Each row was made from one small tree. Brackets hold a mark, then the marks that hang from it, in the order of their numbers. Every link used is in the known rows. Write each row's tree.
Known rows:
[J604 [J951 J607 J747]]: [ 0.24 -0.25  0.40 -0.35 -0.39 -0.11  0.06 -0.40  0.07  0.15  0.16 -0.04
 -0.39 -0.46  0.08  0.03 -0.31  0.28 -0.36  0.28]
[J604 [J951 J607]]: [ 0.26 -0.24  0.16 -0.39 -0.35 -0.12  0.10 -0.43  0.04  0.02  0.04  0.09
 -0.43 -0.32 -0.02 -0.07 -0.01  0.31 -0.57  0.15]
[J685 [J65 [J840 J747]]]: [-0.04 -0.58  0.21 -0.37  0.04  0.00  0.14 -0.71 -0.27  0.04 -0.10  0.32
  0.30  0.06 -0.23  0.08  0.20  0.10 -0.46 -0.05]
[J65 J685 [J840 [J747 [J951 J607]]]]: [ 0.16 -0.42  0.21 -0.60  0.31 -0.26 -0.04 -0.24 -0.39 -0.10 -0.05  0.25
  0.16 -0.05 -0.46  0.43 -0.19  0.32 -0.59  0.03]
[J951 J604 J607]: [ 0.01 -0.18  0.06 -0.73 -0.38 -0.19  0.14 -0.60 -0.11  0.28  0.10  0.04
 -0.33 -0.38 -0.27 -0.03  0.03 -0.02 -0.48  0.19]
[J604 J951]: [ 0.22 -0.27  0.20 -0.16 -0.35 -0.03  0.15 -0.52 -0.01  0.01  0.02  0.00
 -0.17 -0.26 -0.09 -0.08  0.28  0.06 -0.56  0.20]
[J951 J604 J607 [J747 J840]]: [-0.20 -0.06  0.28 -0.78 -0.24 -0.19  0.09 -0.42 -0.23  0.08  0.32 -0.26
 -0.31 -0.40 -0.23  0.08 -0.27 -0.03 -0.25  0.09]
[J726 [J840 J65 J747]]: [ 0.24 -0.65  0.52 -0.45 -0.38 -0.02  0.15 -0.71 -0.10 -0.29 -0.08  0.35
  0.22  0.15 -0.28 -0.05  0.43  0.05 -0.64 -0.30]
[J726 [J840 [J65 J685] J747]]: [ 0.29 -0.51  0.49 -0.47 -0.16 -0.04  0.05 -0.48 -0.22 -0.20 -0.03  0.23
  0.31  0.16 -0.44  0.09  0.36  0.04 -0.66 -0.07]
[J747 [J951 J604 J607]]: [ 0.03 -0.17  0.05 -0.66 -0.29 -0.31  0.14 -0.63 -0.30  0.21  0.14  0.10
 -0.21 -0.32 -0.47  0.08 -0.08  0.12 -0.53  0.17]
[J65 J685 [J840 [J747 J951]]]: [ 0.13 -0.44  0.26 -0.36  0.31 -0.18  0.01 -0.34 -0.46 -0.10 -0.05  0.16
  0.41  0.01 -0.51  0.41  0.10  0.06 -0.59  0.08]
[J840 J65]: [-0.05 -0.33  0.20 -0.30 -0.34  0.02  0.15 -0.85 -0.13  0.17 -0.17  0.14
  0.07 -0.06 -0.13  0.01  0.42  0.06 -0.53  0.00]
[J726 [J840 [J65 J685] [J747 J951]]]: [ 0.32 -0.48  0.49 -0.40 -0.08 -0.16  0.06 -0.53 -0.40 -0.28  0.01  0.30
  0.45  0.23 -0.63  0.21  0.24  0.19 -0.71 -0.10]
[J747 [J840 [J65 J685]] [J951 J607]]: [-0.10 -0.01  0.11 -0.55  0.16 -0.21  0.00 -0.40 -0.53 -0.13  0.01  0.04
  0.03  0.06 -0.50  0.32 -0.08  0.46 -0.58 -0.09]
[J685 J65]: [-0.06 -0.31  0.04 -0.36 -0.29  0.03  0.17 -0.76 -0.24  0.41  0.07  0.12
  0.24 -0.07 -0.19 -0.10  0.28  0.21 -0.37  0.28]
[J747 [J840 [J65 J685]] J951]: [-0.11 -0.03  0.16 -0.34  0.17 -0.13  0.05 -0.51 -0.59 -0.15 -0.01 -0.06
  0.28  0.11 -0.57  0.29  0.21  0.21 -0.57 -0.03]
[J65 J685 [J840 J747]]: [ 0.09 -0.47  0.25 -0.44  0.22 -0.07 -0.01 -0.31 -0.28 -0.03 -0.10  0.11
  0.28 -0.06 -0.30  0.29  0.22 -0.09 -0.55  0.13]
[J840 J747]: [ 0.12 -0.53  0.24 -0.49 -0.34 -0.11  0.11 -0.61 -0.21  0.16  0.01  0.21
  0.27 -0.10 -0.20  0.04  0.38  0.05 -0.48  0.09]
[J604 [J951 J607 [J747 [J840 J65]]]]: [ 0.02 -0.10  0.48 -0.32 -0.22 -0.09  0.07 -0.50 -0.09 -0.27  0.05 -0.05
 -0.45 -0.22  0.00  0.10 -0.27  0.31 -0.44 -0.17]

Write each row's tree:
[-0.24 -0.20  0.43 -0.34 -0.20  0.02  0.11 -0.66 -0.26 -0.04  0.03 -0.14
  0.11 -0.08 -0.10  0.13  0.12  0.03 -0.32 -0.10] | [J951 [J747 [J840 J65]]]
[ 0.14 -0.47  0.28 -0.52 -0.25 -0.26  0.10 -0.80 -0.35  0.00 -0.15  0.51
  0.10  0.02 -0.38  0.23  0.02  0.47 -0.63 -0.23] | [J840 J65 [J747 [J951 J607]]]
[ 0.12 -0.38  0.29 -0.39 -0.14 -0.09  0.03 -0.65 -0.33  0.14 -0.16  0.24
  0.31  0.03 -0.37  0.23  0.35  0.06 -0.61  0.08] | [J840 [J65 J685] J747]
[ 0.03 -0.54  0.17 -0.51  0.14 -0.20  0.10 -0.62 -0.39 -0.02 -0.04  0.48
  0.18  0.06 -0.38  0.22 -0.22  0.49 -0.51 -0.14] | [J685 [J65 [J840 [J747 [J951 J607]]]]]
[-0.14 -0.05  0.15 -0.40  0.06 -0.02  0.04 -0.48 -0.40 -0.08 -0.05 -0.11
  0.14  0.06 -0.36  0.17  0.33  0.06 -0.53  0.00] | [J747 [J840 [J65 J685]]]
[ 0.16 -0.36  0.29 -0.31 -0.04 -0.21  0.05 -0.69 -0.52  0.07 -0.12  0.30
  0.45  0.09 -0.59  0.35  0.22  0.20 -0.66  0.05] | [J840 [J65 J685] [J747 J951]]
[-0.18 -0.03  0.13 -0.63 -0.11 -0.30  0.16 -0.73 -0.45 -0.21  0.03  0.10
 -0.27 -0.09 -0.57  0.15 -0.06  0.16 -0.60 -0.26] | [J747 [J840 J65] [J951 J604 J607]]
[ 0.08 -0.32  0.22 -0.43  0.25 -0.28  0.06 -0.46 -0.50 -0.09  0.01  0.12
  0.21 -0.13 -0.72  0.39  0.05 -0.26 -0.66  0.12] | [J65 J685 [J840 [J747 [J951 J604]]]]
[-0.18 -0.06  0.38 -0.36  0.01  0.00  0.00 -0.44 -0.38  0.05  0.07 -0.26
  0.19 -0.07 -0.25  0.27  0.04  0.03 -0.33  0.12] | [J951 [J747 [J840 [J65 J685]]]]
[ 0.14 -0.37  0.18 -0.73 -0.30 -0.39  0.14 -0.64 -0.37  0.10  0.11  0.30
 -0.07 -0.24 -0.57  0.16 -0.07  0.12 -0.58  0.02] | [J840 [J747 [J951 J604 J607]]]
[ 0.09 -0.59  0.29 -0.36  0.09 -0.16  0.12 -0.57 -0.34 -0.18 -0.11  0.26
  0.31  0.00 -0.36  0.27  0.17  0.07 -0.57 -0.15] | [J65 [J840 [J747 J951]]]
[ 0.06 -0.13  0.39 -0.45 -0.20 -0.13  0.05 -0.25 -0.08 -0.18  0.25 -0.19
 -0.40 -0.35  0.01  0.04 -0.31  0.29 -0.34  0.05] | [J604 [J951 J607 [J747 J840]]]
[-0.01 -0.13  0.52 -0.09 -0.22 -0.01  0.12 -0.61 -0.16 -0.29  0.03 -0.14
 -0.19 -0.17 -0.07  0.08  0.02  0.05 -0.44 -0.13] | [J604 [J951 [J747 [J840 J65]]]]
[-0.12 -0.04  0.04 -0.77 -0.09 -0.32  0.13 -0.47 -0.45 -0.11  0.22 -0.04
 -0.22 -0.21 -0.55  0.11 -0.10  0.14 -0.50 -0.06] | [J747 J840 [J951 J604 J607]]
[ 0.10 -0.35  0.26 -0.60 -0.33 -0.36  0.16 -0.89 -0.38  0.01 -0.06  0.45
 -0.12 -0.11 -0.58  0.20 -0.03  0.15 -0.67 -0.20] | [J840 J65 [J747 [J951 J604 J607]]]
[-0.17 -0.08  0.09 -0.52 -0.09 -0.24  0.18 -0.58 -0.51 -0.13  0.21 -0.14
  0.05 -0.16 -0.61  0.08  0.18 -0.11 -0.50 -0.01] | [J747 J840 [J951 J604]]
[-0.25 -0.05  0.37 -0.65 -0.26 -0.17  0.11 -0.67 -0.25 -0.02  0.11 -0.10
 -0.36 -0.29 -0.25  0.13 -0.22 -0.02 -0.36 -0.13] | [J951 J604 J607 [J747 [J840 J65]]]
[-0.16 -0.17  0.19 -0.33 -0.06 -0.11  0.15 -0.73 -0.48 -0.23 -0.05  0.05
  0.20  0.12 -0.42  0.15  0.27  0.22 -0.54 -0.26] | [J747 [J840 J65] J951]
[ 0.03 -0.15  0.42 -0.22 -0.22 -0.04  0.10 -0.36 -0.14 -0.19  0.23 -0.29
 -0.14 -0.28 -0.05  0.03 -0.03  0.03 -0.33  0.10] | [J604 [J951 [J747 J840]]]
